Each row comes from the steps of one path. Every step used is in the known rows, and no mark comes twice. Write the path behind each row, first mark first.
Known rows:
definuf-vatu: [  5  -6   4  -7  -4  58  22 -35 -22 -28  -8  13  49 -72  18  10 -12   3
  13  -7  17 -10  39  -8  37  41   1 -23]
vamop-voli-vatu-definuf-badu: [-28 -35 -11  -4 -27  46 -24 -38 -65 -25 -25 -42  30   5  40  40 -11  14
  33 -11 -40 -22 -24  17  18  24   0  34]
nizon-vatu-definuf: [ 12 -16   5   7 -34  36  33 -46  -3 -16  -5 -24  19   1   5  21   7  22
 -19  19 -27  -5  23  38  24  29  18   5]
mena-zedob-vamop-voli-vatu: [-54 -31  33  19 -19  23  27 -21  -5   9  13  -9  32  61 -10  33  22  80
  14 -10  -5 -21 -27  30  42  -3  16  31]
mena-zedob: [-22  -6  23  19 -12  23  44 -11  -4 -10 -21  24  30  -3 -20  19  12  45
  10 -28   2 -40  10  55  46  24  14  16]
fenug-voli-vatu-nizon-badu: [-13  32  33  -9  -6  -8 -12 -38  38 -25  10 -46  32   7  43 -44   0   8
  12  37  33  10 -10  62  21   0  28  -2]
definuf-badu-nizon: [-25  -8   1 -19   8  38 -32  -3 -50 -50 -25  -2  26 -70  -9  -5 -12 -26
  71   7  14 -59 -12   7  -1 -18   9 -19]
vamop-zedob-mena: [-20 -19  -3 -16 -12  40  33 -28 -34 -44 -15  -5  27  23 -14  58 -13  49
  15 -30  31   1   9  15  47  29  18  35]
nizon-vatu: [  1  -6  13  -8 -19  40   7 -31  17 -33  12   3  30  -1  15  11  -4  33
  -2  22 -14  -6  13  41  17  -7  16  -8]
definuf-vatu-voli-vamop: [ -1  11  43   6  10  35  -2 -29  28 -19 -12  42  80 -47  34  19 -41  25
   2  23  28   7  48 -28  34  36  18 -15]
badu-nizon-vatu-voli-vamop: [-12  18  48  -4  -3   0 -30 -23  46 -24   5   8  58  12  12  -7 -23  29
  13  70  18 -25  15  11 -13 -21  49  -7]
badu-definuf-vatu: [-25  -5  -4  11   5  58  25 -27 -54  -7 -15  40  54 -89  11  -4 -13   1
  38  25   6 -44  31 -26  32   9   2 -15]
vatu-definuf: [ 15 -19   3   9 -16  38  41 -44 -22 -26 -24 -17  21 -40 -13  43  18   6
 -13 -26 -14 -26  31  26  34  58   6  -1]
vamop-voli: [-11 -23  -5  -6  -7  43  17 -52 -21 -41 -18 -30  42 -35  30  39  -3  36
  23 -43 -10 -14  -6  25  18  21   5  12]
nizon-badu: [ 13   2  19  -2 -15  47  45 -36   2 -50 -17   3  22 -41   0   6 -14  -2
  -5   3  -4  -5  12  39  26 -12 -19 -33]
fenug-voli-vatu-definuf: [-21   4   7  24  -7 -15  10 -38  13 -34 -11 -55  37  12  24  35  26  19
 -13   3 -13   8  17  38  36  65  24   8]
vatu-voli-vamop-zedob: [-14  12  27  26  -7  19  26 -15  17 -25 -16  19  68  17  34  71 -20  50
  -5   7  29  -2   5   7  25  30  41  16]
voli-vatu-nizon-badu-definuf: [-13  19  25 -13 -17  31  -7 -29 -20  13  16  21  26 -11   2 -43  -3  -2
  24  71   5 -65  -6  36   9 -40  19   5]
mena-zedob-vamop: [-28 -23  41  27  -3  29  54  -4  13   1  -5  22  17   1 -48  21  28  53
   9 -16  17 -26   4  26  58  -5  12  -1]
mena-voli-vatu-nizon-badu: [ -1  11  48 -40 -27  28  15 -29  -8  16  30  20  22  44 -15 -66  -4  19
  10  28   8 -44 -15  71  18  33  -3 -21]
vatu-definuf-badu: [ -6 -27  -6   4  -7  53   7 -21 -52 -32 -37 -16  17 -56   1  29  -9 -12
  27 -17 -19 -31   5  15  34  26  -3   1]
zedob-mena: [-10 -16  14 -39   4  34  -2 -34  -1 -53 -10   8  27 -10 -32  27 -16  40
  15 -30  15  -3  31  19  46  14   0  19]
mena-zedob-vamop-voli: [-44 -37  27  26 -10  32  60 -28  -7   2 -14 -17  25   9 -13  28  20  73
  29 -40   7 -15 -21  25  49  -5   8  23]
badu-nizon-vatu-voli: [-13  22  25  -5  -4   8 -20 -23  17 -40  18  -7  42 -22  26   2 -15  23
  48  48  18 -31   7  40  -6 -46  66 -10]
definuf-vatu-voli-vamop-zedob: [-13  12  24  29 -10  38  36 -21  -2 -13 -17  28  82 -15  54  54 -41  34
   5  24  44  11  24 -31  35  51  35   4]
voli-fenug: [-17   9   8  16  24  25  -3 -25  -4 -35  -6  -1  29 -41 -13 -29  -1  25
  -8  -1  12   3  31  16  44  56   3 -29]
mena-voli: [-10 -10  21 -14   2  36  41 -18 -17 -17  -2  34  33  -3 -28  -3   5  39
  14 -30  -9 -40   4  45  32  62 -13 -27]

Write each row's path:
[-65 -22  26  48  10  20  41 -23 -14   8 -11 -26  21  10 -25 -35  11  79
  18 -17  22  12 -12  15  66  25   3   6]	mena-zedob-vamop-voli-fenug
[-23   6  30  17  19  -8   4 -27  53 -45 -30 -18  59  -7  15  12   1  33
 -18  -1  12  19  17   4  30  50  -1  -6]	fenug-voli-vamop
[-33  12  41  -7   4  17 -66   0  15 -33  -8  15  53  -5  23 -18 -51  12
  54  80  12 -25 -12   2 -13 -56  38  -4]	definuf-badu-nizon-vatu-voli-vamop
[-26   3  12 -14 -27  34  -5 -53 -44  16   7 -16  33  -2  36 -37 -11  17
  44  50  -2 -51 -32  36   0 -40  19  27]	vamop-voli-vatu-nizon-badu-definuf
[-41 -36  18 -44 -13  36 -17 -10 -65 -13 -11  17  14  65 -53  -8 -25  40
  39  -6 -23 -29   0  30  49  55 -24  25]	zedob-mena-voli-vatu-definuf-badu
[-38 -21  13  21  21  36  13 -41  -5 -24   2 -40  26 -28  -4 -19   5  52
  14 -13  18  28  -1 -15  49  28  -1 -23]	zedob-vamop-voli-fenug
[-26   1  31  -4  -1  17  10 -21  15 -36 -20  18  59  49   3  66 -43  73
   6  -1  44  18  17  -5  45  22  34  46]	vatu-voli-vamop-zedob-mena
[-25  -5   7 -21  -9  39 -42  -6 -34 -43  -4  -7  21 -31  12 -27 -22 -10
  65  52   0 -43 -20  20 -12 -47  21 -16]	definuf-badu-nizon-vatu
[-34 -23   6 -23 -14  36  60 -17 -52 -20  -8  18  27  62 -42  24 -17  72
  29 -40  22 -13  -9  37  52  69  -3  19]	vamop-zedob-mena-voli
[-17   7  10  15  -7  48  50 -28 -27 -31 -24  30  26 -60  -6  -5 -14   0
  23  39 -14 -38   4  21  22 -42 -17 -22]	nizon-badu-definuf
[ -7  -9  12  18 -21  35  43 -20  -4 -21 -20  11  52  25   1  54   0  32
 -27   3  15 -15   6  -9  19  60   7   6]	voli-vamop-zedob
[-36   7  10  42   0  -5  41 -20  23 -38 -34 -32  61  24  35  37   2  42
 -17   2  29  24  -8   3  28  69  17  12]	fenug-voli-vamop-zedob
[-47  -3  15   8   5 -10  24 -27  23 -47 -36 -31  51  55   3  37 -20  66
  -4  -6  44  47   7  -5  49  56   9  43]	fenug-voli-vamop-zedob-mena
[-12 -22  -8  -2  -8  36  -3 -17 -71 -33 -39 -32  12 -69 -21   2   0 -37
  56   3   0 -64   1   6   5  18  10  -7]	vatu-definuf-badu-nizon
[ 28  10  27 -23 -20  61  30 -51 -18  -2  -2  -4  30 -77  28 -57 -28 -24
  22  24  44  -4  24  15  30  13   8 -25]	definuf-vatu-nizon-badu
[-23  26  40  28   4  45  34 -29  -2  -8 -29  59  69 -66  25 -20 -63   3
  24  82  14  -4  32 -34  29 -31  -4 -26]	nizon-badu-definuf-vatu-voli-vamop
[-33  -5  -7  14  14  29  -3 -47 -23 -36 -14 -39  37 -35  21 -23 -10  42
  13 -22   5  14   5  14  36  53   1  -6]	vamop-voli-fenug
[-34 -30 -14 -14 -28  31 -35 -35 -83 -22 -25 -61  27 -11  15  13  -2 -14
  60  10 -19 -55 -29   8 -11  18  14  22]	vamop-voli-vatu-definuf-badu-nizon
[  8 -12   5  -1 -36  22  23 -45 -21 -16  -5 -46  12 -15 -16  -6  17  -5
   5  39  -8 -44  18  28  -4  20  33  -9]	badu-nizon-vatu-definuf
[-41  36  23  11   2 -10  -8 -30   5  -4   3 -23  35 -12  37 -57   1   7
  37  74  19 -24 -21  44  17 -32  29   9]	fenug-voli-vatu-nizon-badu-definuf
[-20 -24  48 -47   5  26  13 -22   7 -15 -16  47  41  61 -75 -17 -24  69
  -7 -16   5 -10  26   6  44  75 -37   5]	zedob-mena-voli-vamop
[ -7 -30  -5   0 -35  31  10 -60 -36 -17  -9 -50  34  21  26  54  14  33
  -6 -20 -34 -21   3  30  19  59  12  30]	vamop-voli-vatu-definuf
[-16 -19  17 -14 -15  31  28 -27  -4 -33 -25   9  43  54 -31  51 -22  55
 -18  -7  31   5  17 -16  39  53   1  40]	voli-vamop-zedob-mena
[ -7  14  27   1  -4  24 -11 -25  37 -39  16  12  48  -7  49  27 -23  51
  20  27  -1   2  11  52  22 -38  54   0]	nizon-vatu-voli
[-19 -39  14  -1  -1  48  31 -46  -4 -29   3 -31  29 -28   4  44  13  46
  21 -33   3   4 -13  -3  32  -5   3  -2]	zedob-vamop-voli
[-36  15   9  21  19  42  10 -23 -32 -13  -7  47  68 -96  41  15 -33  18
  63  30  18 -33  31 -13  39 -20  38  -8]	badu-definuf-vatu-voli
[-41  15  13  46   0  39  35 -13 -39   9 -23  52  85 -31  45  36 -39  32
  33  55  34 -25  17 -51  30  16  37  13]	badu-definuf-vatu-voli-vamop-zedob
[ 17   2  19 -26  -5  53  -1 -43 -17   6   9   1  44 -75  26 -33  -5  -6
  28  -1  48 -29  32   1  31  46  34  -4]	definuf-vatu-nizon
[-27 -29  20  -8  -7  36   4 -39   3 -24  26 -22  35  22   7  50  14  54
   9  -4  -8  -2 -14   3  25  -3   9   4]	zedob-vamop-voli-vatu
[-28  28  23  26  40  10 -21 -20  19 -39  -1   6  47 -47  20 -12 -20  41
  16   3  24  11  31  29  49  26  37 -24]	vatu-voli-fenug
[ -7  13  21  -4  -7  43  26 -38 -28   5  -8  12  18 -64   2 -49  -6 -10
  38  42  19 -57  -2  32  17 -41  13  -3]	vatu-nizon-badu-definuf
[-36  36  25  16  19  -4 -43 -20  14 -31  19 -15  38 -22  15 -58 -24  30
  38  69  32  -4  17  30  11 -14  60 -31]	badu-nizon-vatu-voli-fenug
[-55  -6   3  -5   7  24  42 -13 -55 -14  -7  10  22  62 -51 -38 -24  77
  19 -14  36  14   2  23  68  98  -7   4]	vamop-zedob-mena-voli-fenug
[ 23   9  32 -23 -17  41  23 -44   5 -16  -3 -12  16 -46  11 -36  -8 -10
  12   9  30 -22   5  50  20  -7  12 -13]	vatu-nizon-badu
